Known rows, with every way that one mark hangs from another:
G{S}: [-0.21 -2.76  0.17  1.33  0.66 -0.22  0.24  0.29 -0.71 -0.84  1.02 -0.47
  0.96  1.09  0.93  2.38 -2.53  0.65  0.49 -1.45 -1.09]
X{G}: [ 0.41  0.31 -0.86  0.37  2.11 -1.27 -0.56  1.12  0.87  0.89 -0.51 -0.20
 -1.42  2.11  0.12  3.09 -2.30  0.10  0.98  0.03 -2.38]
X{G{T}}: [ 1.49  0.34 -0.05  0.86  0.79 -0.95  0.09 -0.26  0.83  1.26 -2.28  1.66
 -2.21  2.43  0.02  2.49 -3.57 -0.88  0.53 -0.03 -0.97]
G{S{M} X{B}}: [ 0.04 -4.57  0.39 -0.74  1.36  0.31  0.91  1.64 -1.91 -0.34  0.59 -0.05
  1.17 -2.81  2.79 -1.99  0.64 -0.04 -0.15  1.39  0.66]
G{S{M} T}: [ 1.73 -3.40  1.51  0.62 -0.95  0.36  0.55 -0.35 -2.90  0.99 -0.94  2.33
  0.17  0.07  1.32  0.85 -2.03 -1.79  0.22 -1.05  0.65]
X{B{M S} G{T}}: [ 1.71  5.12  0.22 -1.71 -0.36 -0.12  2.18 -2.31  0.83  1.01 -3.69  1.92
 -0.83 -0.08 -0.17  0.42  0.60  0.10 -1.62 -0.51 -0.54]
U{B{M}}: [ 0.27  2.28 -2.06  0.54 -0.60  1.80 -0.94 -1.26  0.74 -0.57  1.50 -0.79
 -1.24  0.25 -1.41  0.85  0.69  0.81  0.86 -1.54 -0.48]
G{X{B{M}}}: [-0.66  0.38 -1.25 -0.62  1.59  1.52  1.25  0.44  0.33 -0.98  0.85 -1.43
  0.06 -1.81  0.98 -1.26  1.14  1.16 -1.31  0.35 -0.12]
S{B M}: [-0.05 -1.80 -0.65 -1.66  0.80 -0.05 -0.97  1.12 -1.95  1.24 -0.21 -0.92
  1.28 -0.58  0.52 -0.65 -0.57 -0.69  0.79  1.43  0.45]
U{S{B M}}: [-0.87 -1.16 -1.74 -2.34 -0.71 -0.67 -0.81  1.56 -3.19  0.99 -0.30  0.17
  0.76  0.10  0.48 -0.50  0.49 -0.54  2.45  1.97 -1.45]
B{M S}: [ 0.28  4.12  0.07 -0.69 -0.13  1.01 -0.04 -1.61 -0.45 -1.11 -0.32 -0.29
  0.78  0.98 -1.69  1.00  1.29  1.40 -1.37 -2.43 -1.88]
U{S{B}}: [-1.92 -0.60 -2.08 -1.09 -0.36 -1.02 -0.07  0.78 -1.17  0.06 -0.20 -0.91
  0.67  1.31  0.07  0.38 -0.76  0.55  2.36  1.44 -1.35]
U{B S}: [-1.33  1.16 -2.88  0.50 -1.38 -0.20 -1.77 -0.55  0.63 -0.27  0.81  0.07
 -1.34  2.11 -0.69  0.72  0.78  0.13  3.52  0.31 -1.57]
U{S}: [-1.35  0.78 -1.49 -0.04 -0.39 -0.74 -0.63  0.11 -0.78 -0.17  0.28  0.03
 -0.26  2.67  0.03  1.65 -0.38 -0.31  2.35 -0.36 -2.76]
G{S{U} T}: [ 0.06 -2.05  2.06  2.90 -1.34 -0.66  0.08 -0.40  0.90 -0.15  0.78  0.90
 -0.14  1.42 -0.61  1.65 -2.70 -1.51 -0.06 -1.73  1.44]
G{S T X}: [ 0.13 -5.02  1.15  2.32  0.19  0.54  1.17  0.25 -0.62 -1.38 -0.06  0.72
 -0.48  0.25  1.17 -0.05 -2.60  0.49 -1.07  0.04  0.75]
R{M}: [-0.85 -0.33 -0.12  1.37  1.41 -0.75 -0.87 -1.07  0.82 -1.24  0.52 -1.09
  1.08  3.21 -0.21  2.73 -2.67  1.26 -0.38  0.52 -2.11]
X{B{M S} G}: [ 0.61  5.12 -0.56 -2.37  1.00 -0.55  1.33 -1.13  1.00  0.33 -2.05  0.29
  0.07 -0.54 -0.30  0.91  1.50  1.22 -1.17 -0.37 -2.03]
U{B}: [-0.74  0.59 -1.78  1.23  0.00  0.42 -1.90 -0.93  1.66  0.08  0.93 -1.05
 -0.84  1.58 -0.74  0.57 -0.35  0.12  2.06 -0.31  0.11]
B{M S{U}}: [-0.19  5.19  1.27  0.36 -0.75  0.21 -1.07 -1.17  1.04 -0.92  1.05 -0.86
  0.31  1.25 -2.96  0.83  1.89  0.28 -1.67 -2.73 -0.73]
U{B S{M}}: [-0.12  0.72 -2.19 -0.56 -1.69  0.11 -2.21 -0.14 -1.27  0.72  0.85  1.02
 -1.27  0.96 -0.36 -0.08  2.00 -1.00  3.79  0.65 -1.51]
X{B G}: [-0.03  1.09 -1.20 -0.92  2.20 -1.80  0.43  0.43  1.58  1.52 -1.25 -0.31
 -0.58  0.51  1.33  1.43 -1.53 -0.38  1.09  1.03 -1.11]
G{T X{B}}: [-0.39 -1.23 -0.07  0.51  0.83  0.49  1.27 -0.42  1.19  0.15 -1.30  0.10
 -0.36 -0.42  1.88 -2.57 -0.79 -0.82 -0.53  1.81  2.07]
S{B M U}: [-0.56 -0.89  0.63 -0.56 -0.06 -0.75 -2.00  1.69 -0.25  1.51  1.22 -1.32
  1.21 -0.26 -1.00 -0.88  0.29 -1.62  0.55  0.85  1.64]

Rows:
[ 0.25 -4.91  0.35  0.52 -0.48  1.60  2.28  0.55 -1.83 -1.89 -0.11 -0.26
  0.28 -2.48  0.67 -0.78 -2.05  2.40 -2.47  0.87  1.17]  G{S{B{M}} T X}
[-0.37 -2.67 -0.63 -0.64 -0.10  1.02  1.41  0.65 -2.13 -1.27  0.86 -1.16
  1.69 -1.54  0.10  1.51 -1.59  2.42 -1.10 -0.65 -0.36]  G{S{B{M}}}
[ 0.54  2.25 -0.29 -0.83 -0.80  0.33 -2.15 -1.21 -0.45  0.61 -0.71  0.35
 -0.03  0.55 -1.11 -1.36  2.54 -0.35  1.23 -0.28  0.24]  U{B{S{M}}}
[ 0.92  1.15 -0.41 -0.31  0.85 -1.33  1.17 -0.62  1.66  2.00 -2.94  1.31
 -1.28  0.89  1.35  0.83 -2.36 -1.43  0.76  1.07  0.47]  X{B G{T}}
[ 0.41  2.88  2.01 -0.22 -0.29 -0.85 -2.17 -0.13  0.01  0.75  0.33  0.07
  0.84  1.11 -1.88 -0.71  2.32 -1.64 -0.29 -1.13  0.02]  B{S{M U}}
[ 0.84 -4.49  2.79  2.22 -0.84  0.22 -0.51  1.16 -0.97 -0.41  1.14  1.46
 -0.63 -0.65  0.36 -1.17 -0.46 -1.79 -1.11  0.03  1.92]  G{S{M U} T X}
[ 0.44 -5.35  0.84  0.57  1.25  0.70 -0.05  1.94 -2.81 -1.13  1.37  0.22
  0.36 -1.34  1.70 -0.31 -0.35  0.54 -0.46  0.34 -0.71]  G{S{M} X}
[-1.19 -3.73  1.48  2.78  0.86 -0.53 -0.58  2.12  1.13 -1.86  2.96 -1.29
  0.15  0.07 -0.19  0.31 -0.78  0.71 -0.73 -0.49  0.30]  G{S{U} X}
[ 1.73 -0.21 -0.02 -0.35 -0.24 -0.04  3.20 -0.94 -0.32  0.42 -1.79  2.03
 -1.06 -1.29  1.38  2.34 -1.99  0.20 -1.06 -0.69 -0.46]  X{B{M} G{S T}}
[ 0.31 -3.21  1.57  1.30 -0.54 -2.26  0.40  1.53  1.06  0.64 -0.73  0.62
 -0.61  0.23 -0.46  2.02 -3.72 -0.06 -0.13  0.75  1.74]  X{G{S{B U} T}}
[-0.56  2.83 -3.07 -0.04 -1.91  1.18 -0.84 -1.17 -0.38 -0.86  1.51  0.29
 -1.77  1.05 -1.50  0.92  1.88  1.02  2.32 -0.81 -2.10]  U{B{M} S}
[-0.01  3.24 -0.28 -1.73  1.72 -1.94  0.49 -0.62  1.84  1.07 -2.77  0.15
  0.33  0.74  0.37  0.51  0.31  0.43  0.05  0.73 -1.36]  X{B{S} G}
[-0.69 -4.77 -0.56 -0.10  0.86  1.32  1.50  2.08 -1.78 -2.38  1.61 -1.77
  1.01 -2.63  0.49 -0.23 -0.94  3.45 -2.20  0.67 -0.21]  G{S{B{M}} X}
[ 0.22  0.39 -0.42 -0.22  0.28  1.95  1.96 -1.17  0.30 -0.57 -0.62  0.22
 -0.92 -1.44  1.03 -2.22  0.21 -0.18 -1.95  0.70  1.60]  G{T X{B{M}}}
[-0.36  3.39 -0.83  1.62 -1.30  1.08 -2.07 -0.78  2.34 -0.44  3.05 -1.28
 -1.36  0.58 -2.74  1.09  1.34 -0.23  0.55 -2.04  0.76]  S{U{B{M}}}
[ 0.31  4.46 -1.06 -0.23 -0.98  1.46 -0.97 -2.14  0.99 -1.03  0.14 -0.37
 -0.28  0.51 -2.20  0.04  2.38  1.76 -0.02 -1.71 -0.71]  U{B{M S}}
[-0.89  1.42 -0.23 -0.25 -0.21  0.25 -0.63  0.88  0.61 -0.34  1.86 -2.15
  0.58 -0.39 -2.30  0.48 -0.14  0.27 -0.87 -0.71  0.72]  S{B{M} U}
[-0.09 -4.02  0.79  2.07 -0.48  0.15 -2.34  1.71  0.56 -0.68  3.37 -0.26
 -0.89 -1.43 -0.37 -1.28  1.57 -0.26  0.65  0.46  1.59]  G{S{M U{B}} X}
[-0.82 -3.10  1.83  2.15 -0.28 -0.50  1.15  0.13  1.96 -0.44  0.56  0.18
  0.11 -0.96  1.13 -1.82 -0.81 -1.16 -0.98  0.78  3.24]  G{S{U} T X{B}}
[ 0.64  0.56  1.42 -1.46  0.01  0.62  0.70 -1.06 -0.65  0.65 -2.81  1.63
  0.58 -1.35  1.23 -4.53  2.24 -1.11 -1.35  1.63  2.22]  G{T X{B{S{M}}}}
[-0.28 -4.31  0.69  1.13  0.27  0.30  2.29 -0.19  0.15 -0.60 -0.81  0.68
  0.33 -1.06  2.71 -1.84 -1.51  0.02 -0.74  1.25  1.93]  G{S T X{B}}
[-0.86  3.74  1.19 -0.33  0.42  0.48  0.39 -0.31  2.22 -1.34  0.97 -1.50
  0.64 -1.23 -1.24 -2.76  3.96  0.90 -2.50 -0.27  0.64]  G{X{B{M S{U}}}}
[ 0.63 -2.76  0.21  0.00 -1.38  1.31  2.41 -0.44 -2.13 -0.67 -0.70  0.26
  1.00 -1.32  0.29  0.92 -2.63  1.05 -1.55 -0.65  0.92]  G{S{B{M}} T}
[-1.18  0.75 -2.29 -1.84 -1.08  0.30  0.71  0.45 -1.86 -0.84  0.44 -0.69
  0.45  0.20 -0.81  0.74  0.29  1.57  1.02  0.26 -2.11]  U{S{B{M}}}
[ 0.14  2.78  0.38 -2.47  0.47 -0.26 -0.10 -1.09 -0.80  1.45 -1.94  0.38
  1.88 -0.35  0.77 -2.07  2.55 -1.14  0.15  0.18  0.02]  X{B{S{M}}}
[ 0.13  1.04 -0.07  1.16 -0.91 -0.21 -3.47  0.18  1.24  1.29  2.42 -0.32
 -0.98  0.53 -1.91 -0.60  1.67 -2.16  2.05 -0.56  1.53]  S{M U{B}}
[ 2.03  2.74  1.07 -2.13  0.06 -1.09  0.84 -1.16 -0.36  2.44 -4.60  2.80
 -0.45 -0.16  0.98 -1.09  0.80 -1.94 -0.20  1.06  0.26]  X{B{S{M}} G{T}}
[-0.56 -3.47  1.50  0.37  0.61 -0.52 -0.19  1.78 -0.11 -0.14  2.13 -0.17
  0.84 -2.51  1.60 -2.15  1.55 -1.10 -0.48  0.84  1.77]  G{S{M U} X{B}}
[-0.17  3.70  1.60 -1.34 -0.43 -1.19 -1.24 -0.59  0.78  1.44 -0.42  0.04
  1.61 -0.08 -0.40 -2.57  3.26 -2.18 -0.09 -0.31  1.41]  X{B{S{M U}}}
[ 0.21  6.11  0.79 -1.29  0.35 -1.40  0.25 -0.68  2.53  0.48 -0.65 -0.08
 -0.34 -0.18 -1.63  0.81  2.37  0.32 -1.50 -0.93 -0.96]  X{B{M S{U}} G}
